Every row comes from one small tree of marks. The marks that hang from a mark follow it in brackets, in alphabetical order. Every link used is in the known rows. Which tree was each row made from?
Known rows
rivu[kalol[zalaz]]: [ 1.30 -1.19  0.85 -0.25  0.82  1.67 -2.81 -2.41  0.22 -0.31  1.94 -0.48
  1.67  0.61 -0.71 -1.25 -2.42  2.10]
rivu[kalol[lezo lila zalaz]]: [-0.21 -2.18  1.71 -2.23  0.66  3.15 -1.84 -4.13 -0.07  0.03  0.27 -0.15
 -0.31  2.02 -0.85 -2.85  0.95  1.40]
lila[zalaz]: [-1.52 -0.92  1.82  0.64  0.29 -2.48 -0.39 -0.49 -0.30 -0.40  0.92  1.67
  1.36  0.42 -0.14 -1.70  0.71  1.06]
kalol[nogegaz]: [-1.00 -1.23  0.51  0.49 -0.42  0.55 -0.06 -0.49 -0.81 -0.41  1.29 -0.14
  0.00  0.48 -1.31 -1.67  1.50  1.55]
lila[kalol[lezo nogegaz zalaz[rivu]]]: [ 0.66 -1.80  0.14 -2.85  0.05  4.77 -1.37 -2.64 -1.96 -0.26  2.91 -0.41
 -0.24  2.35  1.36 -3.61  0.22  1.60]
rivu[zalaz[kalol[lezo nogegaz]]]: [-1.04 -3.18  1.72 -2.52  0.29  1.84  0.09 -2.41 -1.30 -1.79  2.12  0.22
 -0.11 -1.26 -1.08 -2.66  1.48  3.22]
zalaz[kalol[lezo[nogegaz]] rivu]: [ 1.60 -1.60 -0.40 -3.93 -0.70  1.90 -1.61  0.03 -0.56 -1.67  2.44 -0.34
  0.91 -1.50  0.09 -2.81  0.83 -0.64]
lezo[nogegaz[kalol[lila zalaz[rivu]]]]: [-0.74 -1.26  0.26 -0.95 -1.27  1.69 -0.38 -1.40 -3.07  0.45  1.43  0.71
  1.64  1.70  1.27 -2.23  1.10 -1.02]
zalaz[rivu]: [ 1.69  0.08 -0.57 -2.33 -1.01 -0.50 -0.84  1.89  1.75 -1.97  2.53 -0.73
  0.50 -0.13  0.78 -0.49 -1.58 -0.28]
rivu[zalaz[kalol[lezo]]]: [-0.59 -2.59  1.43 -2.75  0.45  1.63  0.16 -2.20 -0.89 -1.63  1.53  0.33
 -0.07 -1.54 -0.42 -1.90  0.75  2.44]
lezo[kalol[nogegaz]]: [-0.22 -0.73 -0.83 -0.96 -0.68  2.99 -1.37 -0.01 -1.13  0.26 -0.17 -0.75
 -0.80 -0.94  0.17 -0.49  0.05  0.03]
rivu[kalol]: [ 1.30 -0.31  0.44  0.81  0.91  0.97 -2.59 -2.06  0.87  0.03  1.31 -0.42
  1.71 -0.83 -0.82  0.59 -1.69  0.52]
rivu[zalaz[kalol[lezo lila nogegaz]]]: [-1.79 -3.37  2.23 -2.94  0.47  2.42  0.16 -2.93 -1.21 -1.93  1.54  0.44
 -0.63 -0.09 -0.65 -2.62  3.25  2.58]
nogegaz[kalol]: [ 0.17  1.00 -1.36 -0.80 -1.57  1.58 -1.34 -0.87 -0.53  0.28  1.42  0.10
 -0.50 -1.45  1.21 -0.48  1.17 -0.09]
nogegaz[kalol[lila zalaz[rivu]]]: [-0.09 -0.14 -0.44 -3.67 -1.92  2.78 -1.91 -1.07 -0.21 -1.24  2.39  0.01
 -1.11  1.68  2.28 -2.42  2.28  0.44]
zalaz[kalol rivu]: [ 2.39 -0.36 -0.85 -3.36 -0.32  1.21 -2.97  1.32  1.22 -2.89  3.38 -0.67
  0.92 -1.43  0.94 -0.83  0.19 -0.15]
kalol[lezo lila nogegaz zalaz]: [-3.12 -3.83  2.39 -3.89 -0.74  3.68  0.96 -3.39 -2.14 -0.38 -0.27  0.24
 -2.91  4.51 -1.37 -6.52  5.31  2.78]
lila[kalol[lezo[nogegaz] zalaz[rivu]]]: [ 0.97 -1.47  0.01 -2.40  0.32  4.32 -0.84 -2.68 -2.79  0.62  1.87  0.12
  0.92  2.31  2.14 -2.77 -1.08 -0.19]
kalol[lezo zalaz]: [-0.62 -2.18  0.73 -3.48 -0.72  2.08  0.96 -1.93 -1.49  0.25 -0.27 -0.03
 -1.82  1.71 -0.92 -5.04  0.19  2.58]
rivu[kalol[lezo lila nogegaz] zalaz]: [-1.70 -3.91  3.26 -1.87  0.70  2.81 -0.72 -5.17 -0.21 -1.26  2.07  0.05
  0.20  0.47 -1.93 -2.62  1.68  3.14]

Which tree is each row?
[ 0.87 -1.40  0.05 -5.34 -0.41  2.73 -2.04 -0.38  0.94 -2.43  1.67 -0.36
 -1.09 -0.07  0.81 -2.48  3.54 -0.79] | zalaz[kalol[lezo lila] rivu]
[-1.27 -2.27  0.52 -1.34 -0.18  3.84 -0.52 -1.39 -4.05  1.31 -1.54  0.31
  0.79  2.42  1.49 -1.51  0.39 -1.76] | lezo[kalol[lila zalaz] nogegaz]
[-1.62 -3.35  1.30 -3.02 -1.12  2.60  0.92 -2.37 -2.26 -0.11  0.99 -0.21
 -1.80  2.20 -2.22 -6.68  1.68  4.11] | kalol[lezo nogegaz zalaz]
[ 1.96 -1.02 -0.71 -4.75 -0.71  1.99 -2.04  0.37  0.86 -2.32  2.56 -0.65
 -0.29 -1.74  0.22 -2.58  1.11  0.06] | zalaz[kalol[lezo] rivu]
[-1.27 -1.07 -0.04 -1.54 -0.39  3.77 -1.28 -0.66 -1.04  0.11 -0.99 -0.48
 -1.55  0.72  0.76 -0.42  2.57 -0.89] | lezo[kalol[lila nogegaz]]
[ 1.76 -1.22 -0.43 -3.00 -0.59  1.63 -2.99  1.00  0.63 -3.14  4.20 -0.79
  0.92 -1.07  0.02 -1.97  1.21  0.96] | zalaz[kalol[nogegaz] rivu]
[ 0.51 -1.91  0.35 -4.50 -0.43  2.57 -1.58 -0.66 -0.50 -1.84  1.52 -0.03
  0.12  0.24  0.67 -2.71  3.37 -1.50] | zalaz[kalol[lezo[nogegaz] lila] rivu]
[-1.33 -3.66  3.16 -1.45  1.02  2.28 -0.18 -5.17 -1.07 -0.32  1.10  0.49
  1.37  0.39 -1.13 -1.73  0.38  1.41] | rivu[kalol[lezo[nogegaz] lila] zalaz]
[ 0.12 -1.36  1.72 -1.27 -0.23 -1.98 -1.73 -0.62  1.17 -1.53  2.91  0.98
  1.95 -0.22 -0.34 -2.62 -0.81  1.23] | lila[zalaz[rivu[kalol[lezo]]]]
[-0.35 -2.09  1.52 -2.09 -0.23 -1.17 -1.48 -0.48 -0.76 -1.59  2.60  1.43
  1.96 -0.63 -0.05 -3.65  1.27  0.64] | lila[zalaz[kalol[lezo[nogegaz]] rivu]]
[ 1.32 -0.94 -0.30 -3.21  0.35  4.44 -1.31 -2.36 -1.38  0.03  1.99 -0.26
 -0.26  2.08  2.28 -2.48 -0.80  0.56] | lila[kalol[lezo zalaz[rivu]]]
[-0.35 -1.94  0.27 -2.03  0.05  2.83 -1.30 -1.86 -1.47 -0.60  0.88 -0.07
 -0.83 -1.26 -1.50 -3.23  3.66  1.39] | zalaz[kalol[lezo nogegaz]]
[ 0.21 -2.38  0.75 -2.69 -1.26  1.22 -0.93  0.35 -0.57 -2.33  3.93 -0.73
  0.26  2.49 -0.65 -4.54 -0.65  3.59] | kalol[nogegaz zalaz[rivu]]
[-0.53 -2.73  1.98 -1.42  0.65  3.02 -1.39 -4.45 -1.52  0.72  0.17  0.20
  0.91  2.25 -1.01 -3.11  0.78  0.72] | rivu[kalol[lezo[nogegaz] lila zalaz]]
[ 0.62 -0.34  0.90 -0.61  0.88  0.43 -2.52 -1.13 -0.25 -1.01  3.68  1.25
  2.47  1.23  2.98 -0.73 -0.64 -0.29] | lila[kalol zalaz[rivu]]
[-3.39 -3.24  2.83 -3.02 -0.93  0.71  0.59 -2.26 -0.62 -1.16  0.77  1.07
 -1.64  2.69 -1.22 -5.39  6.04  1.14] | kalol[lezo lila[zalaz[rivu]] nogegaz]
[-0.53 -0.79 -0.35 -5.00 -2.28  3.51 -1.05 -2.02 -0.65 -0.68  1.58  0.06
 -2.28  1.39  1.55 -4.13  3.10  0.66] | nogegaz[kalol[lezo lila zalaz[rivu]]]
[ 1.78 -1.16  0.14 -2.49 -0.89  1.05 -2.05 -0.42  1.72 -1.77  3.49 -1.06
  0.87 -0.72 -0.97 -2.15 -1.42  1.01] | zalaz[rivu[kalol[lezo nogegaz]]]
[-1.34 -1.63  1.69  0.46  1.21  1.36 -0.60 -3.71 -3.29  1.55  0.92  2.12
  2.11  1.30  1.55 -2.39  1.15 -0.50] | lila[kalol[lezo[nogegaz]] zalaz]
[ 1.31 -0.68 -1.12 -3.51 -0.95  3.11 -1.98  0.87 -0.36 -0.80  0.80 -1.03
 -0.58  0.15  1.56 -1.32 -2.49  0.41] | lezo[kalol[zalaz[rivu]]]
[-1.12 -2.95  1.18 -2.35 -0.68  1.89  1.62 -2.39 -3.47  1.19 -0.44  0.51
 -0.14  2.08 -1.12 -5.34 -0.13  1.59] | kalol[lezo[nogegaz] zalaz]
[-1.29 -1.00  0.59  0.05 -1.17  0.42 -0.32 -1.28 -2.68  0.52  1.33  1.32
  2.17  0.78  1.15 -1.50  1.87 -1.80] | lezo[nogegaz[kalol[lila[zalaz[rivu]]]]]
[-0.48 -1.12  2.10  0.54  1.24  0.50 -2.73 -3.01  0.80 -0.36  0.95  0.63
  1.58  1.04 -0.29 -0.17  1.13  0.16] | rivu[kalol[lila[zalaz]]]
[-2.42 -2.03  2.25 -3.50 -0.53  0.19  0.66 -1.81  0.20 -0.74 -0.55  1.26
 -1.68  2.20  0.08 -3.74  4.51 -0.39] | kalol[lezo lila[zalaz[rivu]]]
[-0.14 -1.74  1.89 -0.72 -0.23 -2.04 -1.43 -0.86  0.14 -1.07  2.84  1.20
  2.79 -0.04 -0.48 -2.76 -0.93  0.78] | lila[zalaz[rivu[kalol[lezo[nogegaz]]]]]
